Each row comes from the steps of one walk. Every step used is in the known rows, and no mark comes twice. Write the walk behind each row, first mark first.
Known rows
meze > vuti: [-2.78 -0.36 -0.05  0.40 -0.56  0.58  0.00 -0.66  0.49 -0.94  0.85  0.31
 -0.18 -0.62  1.52 -0.31 -0.24  1.88  1.07 -0.06  0.18  0.15]
vuti > lezo > denili: [ 1.13 -0.53  0.61 -0.84  0.51 -1.51  0.28 -1.15  0.75  0.63  0.44 -0.71
  2.88  1.02 -0.04 -0.58  1.05  0.92  0.60 -0.83  0.86 -0.26]
vuti > meze > lezo: [-0.77  0.69  0.29 -2.38  0.64 -0.53  0.46 -1.32 -0.41  2.34 -0.85 -0.01
  1.54  1.41 -0.12 -0.44  1.26 -0.93  1.19 -0.17  0.82  0.06]
denili > zeli > lezo > meze > vuti: [ 0.97  0.52  2.03  0.04 -1.63 -0.77 -0.78  0.12 -0.04  1.07  2.64  0.55
 -3.55 -2.85  0.08 -0.36 -0.56  0.92  1.01 -0.84 -0.57  0.73]
keve > lezo > vuti > meze: [ 0.39 -0.58  0.33  1.26 -0.55 -3.94  1.54 -0.57 -1.27  2.77 -1.35  1.27
 -2.37 -0.19 -4.35  0.45  1.12 -0.16  3.27  1.03 -1.16 -0.34]
vuti > meze > lezo > keve: [-1.26  1.23 -0.77 -0.90  1.51 -0.83  1.69 -0.64  0.27  4.69 -1.21  0.37
  1.89  2.61 -0.61  0.82  2.14 -2.19  0.11  0.29  0.43 -0.30]
vuti > lezo > keve: [-1.67 -0.22 -1.77  1.60  1.53 -2.06  0.89  0.33  0.06  2.76 -0.37 -0.18
  3.02  2.63 -2.71  1.15  1.26 -0.49  0.32  0.18  0.23 -0.51]
vuti > lezo > keve > zeli > denili: [-1.82 -0.27 -2.77  1.67  1.35 -2.01 -0.96  1.79 -0.57  1.78 -0.46  0.67
  3.11  1.40 -2.11 -0.02 -1.12 -1.28 -2.20  1.23  0.42 -0.30]
denili > meze > vuti > lezo: [ 1.33 -0.63 -0.87  0.18 -0.06  4.19 -0.68 -0.90 -0.54 -4.68  0.05  0.06
  0.38  0.72  1.22 -0.26  0.22  0.94  0.76  2.59 -0.12  0.54]
meze > lezo > keve > zeli: [-2.41  0.88 -1.13 -0.57  1.62 -1.66  0.73 -0.54  0.10  2.52 -2.01  0.12
  2.79  1.43  0.86  0.57  0.39 -1.83 -2.46 -0.68  1.10 -0.70]
meze > vuti > lezo > denili > zeli: [ 1.97  0.40  0.78 -0.69  0.49 -0.50 -0.38 -1.50  0.85  0.42  2.02  0.28
  1.56 -0.10  2.73 -0.45  0.93  0.61  0.53  0.29  0.94 -0.20]
meze > lezo > denili: [ 0.78  0.58  1.30 -3.09  0.32  0.24  0.35 -1.32  1.97  0.95  0.25 -1.18
  1.72  0.48  1.63 -0.34  1.18 -0.40 -0.55 -1.86  1.02 -0.24]
lezo > denili > meze: [ 2.42 -0.03  1.50 -0.81 -0.21  2.31  0.54 -0.16  0.68 -3.19 -0.29 -1.62
 -0.48 -0.80  2.54 -0.10 -0.20  0.54 -0.67 -1.56 -0.14 -0.15]
meze > lezo > keve: [-2.18  0.97 -1.12 -0.84  1.45 -0.27  0.99  0.19  1.17  3.17 -0.57 -0.56
  1.90  2.06 -1.05  1.39  1.37 -1.56 -0.86 -0.86  0.42 -0.51]
lezo > meze: [ 0.31 -0.02  1.39 -0.87 -0.69 -1.33  0.11 -0.87 -0.19  0.38  0.23 -1.22
 -0.21 -1.16 -2.21 -0.20 -0.12  0.42  0.33 -1.78 -0.13  0.32]
vuti > meze > lezo > denili > zeli: [ 2.95  1.88  1.95 -3.34  1.16 -1.56  0.47 -1.47  0.39  3.65  0.43 -0.32
  1.36  0.36  2.64 -0.31  1.59 -1.97  0.20 -1.51  1.21 -0.42]
vuti > lezo > keve > zeli: [-1.91 -0.26 -1.75  1.82  1.70 -3.52  0.60 -0.39 -1.08  2.24 -1.70  0.58
  3.93  2.01 -0.95  0.39  0.19 -0.71 -1.36  0.38  0.95 -0.62]
vuti > meze: [-1.44 -0.06  0.49  0.14  0.19 -2.23  0.81 -0.58 -1.14  1.94 -0.68  0.05
  0.70  0.45 -0.30 -0.38  0.32  0.53  1.90 -1.01  0.34 -0.06]
vuti > lezo: [-1.11 -0.77 -0.59  0.01  0.64 -2.06 -0.36 -0.19 -0.55  0.60  0.03 -0.57
  2.69  1.49 -2.13 -0.04  0.30  0.85  1.31 -0.28  0.63 -0.21]
keve > zeli > denili: [-2.11 -0.44 -0.94  0.39 -0.05 -1.67 -1.75  1.76 -0.84 -0.51 -0.06 -0.03
  0.66 -1.24 -0.28 -0.94 -2.88  0.30 -1.64 -0.88  0.41 -0.09]
denili > zeli > lezo: [-1.20  0.29  1.15  0.87 -0.14 -3.74 -0.80  2.31 -0.66  2.47  1.44 -0.25
 -1.73 -1.17 -0.83  0.69 -1.31  0.92  1.50 -3.17  0.00 -0.35]
zeli > lezo > vuti > meze: [-0.08 -0.76  1.21  0.67 -1.68 -1.74  0.97  0.56 -1.08  2.84  0.20  0.95
 -3.24  0.12 -3.31 -0.07  0.63 -0.20  2.87 -0.74 -1.14  0.40]

Write each row's walk
[ 3.60 -0.43  0.76 -0.89  0.38  2.34  0.10 -0.65  0.23 -3.16 -0.35 -1.37
  1.45  0.77  1.22 -0.29  0.64  0.29 -0.13  0.22  0.26  0.01] -> vuti > lezo > denili > meze
[ 0.53 -0.10 -2.00  1.66  0.73  4.10  0.53 -0.32  0.10 -2.46 -0.28  0.45
  0.80  1.87  0.77  0.84  1.13 -0.20 -0.35  3.11 -0.51  0.18] -> denili > meze > vuti > lezo > keve
[-0.70  0.22 -2.25  2.01  0.01  4.36 -0.81  1.67 -0.19 -3.37 -0.29  0.92
 -1.39 -0.85  2.75 -0.06 -1.97 -0.78 -3.33  2.49 -0.66  0.32] -> lezo > keve > zeli > denili > meze > vuti
[-0.51 -0.85  0.01  1.26 -0.72 -3.79  0.77  0.34 -0.28  1.36 -0.69  0.38
 -2.34 -0.63 -4.90  1.11  0.27  0.33  2.41 -0.07 -1.23 -0.70] -> keve > lezo > vuti
[-0.23 -0.59  2.07  0.60 -0.89 -3.33  0.42  0.10  0.32  0.69 -0.23  0.39
 -0.24 -1.73  2.75 -1.16 -1.06  1.86 -0.72 -2.62  0.79 -0.08] -> keve > zeli > lezo > denili
[ 0.36 -0.24 -1.10  0.16 -1.07  5.89 -1.82  1.90  0.35 -5.03  1.44 -0.14
 -2.65 -1.38  1.33 -0.50 -1.96  0.58 -0.60  1.68 -0.98  0.80] -> zeli > denili > meze > vuti
[-2.84 -0.15 -0.30  2.66 -0.01 -2.58  1.14  2.21  0.60  3.47  0.39  0.36
 -1.12  0.61 -1.58  1.28  0.11  0.65  0.56 -1.83 -0.52 -0.30] -> zeli > lezo > keve
[ 1.80  1.60  1.62 -3.36  1.03 -1.06 -0.20 -0.65  1.37  2.16  1.02 -1.28
  1.44 -0.13  2.31  0.29  0.70 -1.47 -0.77 -2.72  1.11 -0.64] -> meze > lezo > denili > zeli
[-2.05 -0.28 -3.06  1.96  0.68  0.21 -0.98  0.78  0.05  0.42  0.44  1.76
  2.11  0.86  0.02 -0.61 -0.77 -0.53 -2.16  3.24  0.32  0.19] -> meze > vuti > lezo > keve > zeli > denili
[ 1.20  0.56  2.25 -0.17 -0.93 -3.27 -0.76  1.15 -0.72  2.49  1.66 -0.59
 -2.59 -2.22 -1.94  0.28 -0.85  0.22  0.92 -2.87 -0.42  0.28] -> denili > zeli > lezo > meze
[ 0.38 -0.20  0.80  0.88 -1.25 -1.88  0.39 -1.57  0.43 -0.20  0.31  0.91
 -2.23 -2.59 -1.52 -0.37  0.48  2.10  1.71  2.03 -0.71  0.39] -> keve > lezo > meze > vuti
[-2.62 -0.78  0.84  1.36 -0.66 -3.84 -0.35  0.95 -1.00  0.73 -0.71  0.66
 -0.62 -1.22  0.61 -0.60 -1.74  1.70  0.03 -2.10  0.52 -0.04] -> keve > zeli > lezo
[-0.06 -0.24 -0.06  0.38 -0.64  4.56 -0.19 -0.28 -0.03 -4.77  0.13 -0.29
 -1.63 -0.80  2.58 -0.02 -0.50  1.24  0.25  0.89 -0.49  0.38] -> denili > meze > vuti
[ 0.72  0.51  0.02 -2.40  0.40  3.61 -0.54 -0.02  0.07 -2.81 -0.91 -1.57
  0.08  0.76  0.63  0.46  0.11 -1.01 -0.60 -0.49  0.06  0.01] -> denili > meze > lezo
[-2.29  0.86 -2.19 -0.62  1.25 -0.26 -0.94  1.62  0.53  2.10 -0.61  0.25
  1.84  0.84 -0.52  0.17 -0.91 -2.41 -3.40  0.33  0.54 -0.25] -> meze > lezo > keve > zeli > denili
[ 0.72 -0.23  1.07  0.59 -0.57 -4.18  0.46 -0.58 -0.22  1.30 -0.58 -0.22
 -1.43 -2.00 -3.75  0.17  0.12  1.39  1.60  0.03 -0.65 -0.10] -> keve > lezo > meze
[ 1.18  0.83  1.83 -0.86  0.65 -2.72  0.18  0.08  0.64  1.71  1.23 -1.22
  0.53 -1.11  2.05  0.31 -0.22  0.10  0.02 -3.39  0.63 -0.77] -> lezo > denili > zeli
[ 3.11 -0.15  1.30  0.80 -0.05 -0.40  0.82  0.07  0.58 -2.52 -1.15 -0.56
 -1.58 -1.56  0.99  0.34  0.16  1.45  0.49  0.18 -0.59 -0.59] -> keve > lezo > denili > meze
[ 2.59  0.12 -0.92 -2.94 -0.90  6.08 -1.76  1.79  0.27 -3.05  0.44 -1.34
 -2.80  0.35 -3.12  0.48 -0.73 -3.25 -1.18  0.82 -1.46  0.51] -> zeli > denili > meze > lezo > vuti
[ 2.01 -0.48  1.90  0.79 -1.58  2.77  0.07 -0.56  0.32 -4.39 -0.07  0.99
 -2.61 -2.50  6.23 -1.43 -1.06  1.98 -1.36  0.22  0.05  0.62] -> keve > zeli > lezo > denili > meze > vuti
[ 0.88 -0.09 -3.04  1.62  0.41  5.52 -0.97  1.86  0.58 -2.81  0.98  0.51
 -0.20  1.28 -0.47  0.38 -0.20 -0.84 -1.19  4.02 -1.03  0.55] -> zeli > denili > meze > vuti > lezo > keve
[-0.43 -0.52  1.76  0.63 -2.14 -1.03 -0.35 -1.16 -0.48 -0.74  0.50  1.34
 -2.23 -2.90  1.43 -1.63 -1.06  1.83 -0.37  0.11  0.00  1.09] -> keve > zeli > lezo > meze > vuti
[-1.61 -0.80 -0.97  0.23 -0.07  0.26 -0.50 -1.19  0.06 -0.79  0.82  0.54
  1.93  0.98  0.07 -0.51  0.59  1.62  1.53  1.58  0.55  0.27] -> meze > vuti > lezo
[-2.03 -0.17 -2.05  1.88  0.82  0.25  0.87 -0.68  0.71  1.31  0.52  1.00
  2.20  2.07 -0.34  0.61  1.50  0.27  0.47  2.22  0.12 -0.06] -> meze > vuti > lezo > keve
[ 2.39 -0.06  1.28 -0.41 -0.92  4.76  0.53 -1.18  1.30 -4.63  0.58 -0.47
 -1.34 -1.29  4.81 -0.59  0.21  1.43 -0.52  0.32 -0.21  0.29] -> lezo > denili > meze > vuti
[-0.36 -0.86  1.17  1.00 -1.57 -3.13  0.75 -0.23 -2.17  2.30 -1.21  1.67
 -2.21 -0.47 -1.42 -0.79 -0.37 -0.36  1.27 -0.71 -0.43  0.26] -> keve > zeli > lezo > vuti > meze
[ 2.29  0.13  0.09 -2.81 -0.52  4.59 -0.07 -0.36 -0.11 -2.72 -0.96 -1.43
 -1.56  1.02 -1.83  0.89  0.56 -2.60 -0.26 -0.06 -0.95  0.13] -> denili > meze > lezo > vuti
[ 1.26  0.51 -1.06 -2.55  0.05  5.03 -2.18  2.05  0.51 -3.20  0.29 -1.47
 -1.00  0.19 -0.70 -0.03 -1.24 -1.56 -1.43  0.53 -0.44  0.42] -> zeli > denili > meze > lezo
[-0.05 -0.46  0.52 -0.30 -0.75 -1.20  1.27 -0.80 -1.17  2.04 -0.52  0.26
 -1.06  0.72 -2.72  0.09  0.76 -1.04  2.10 -0.60 -0.71 -0.03] -> lezo > vuti > meze
[ 0.13 -0.17 -1.94  2.12  0.99  2.78  0.28 -1.00 -0.98 -3.02 -1.62  1.09
  1.80  1.19  2.62  0.10  0.16 -0.41 -1.96  3.27  0.21  0.05] -> denili > meze > vuti > lezo > keve > zeli
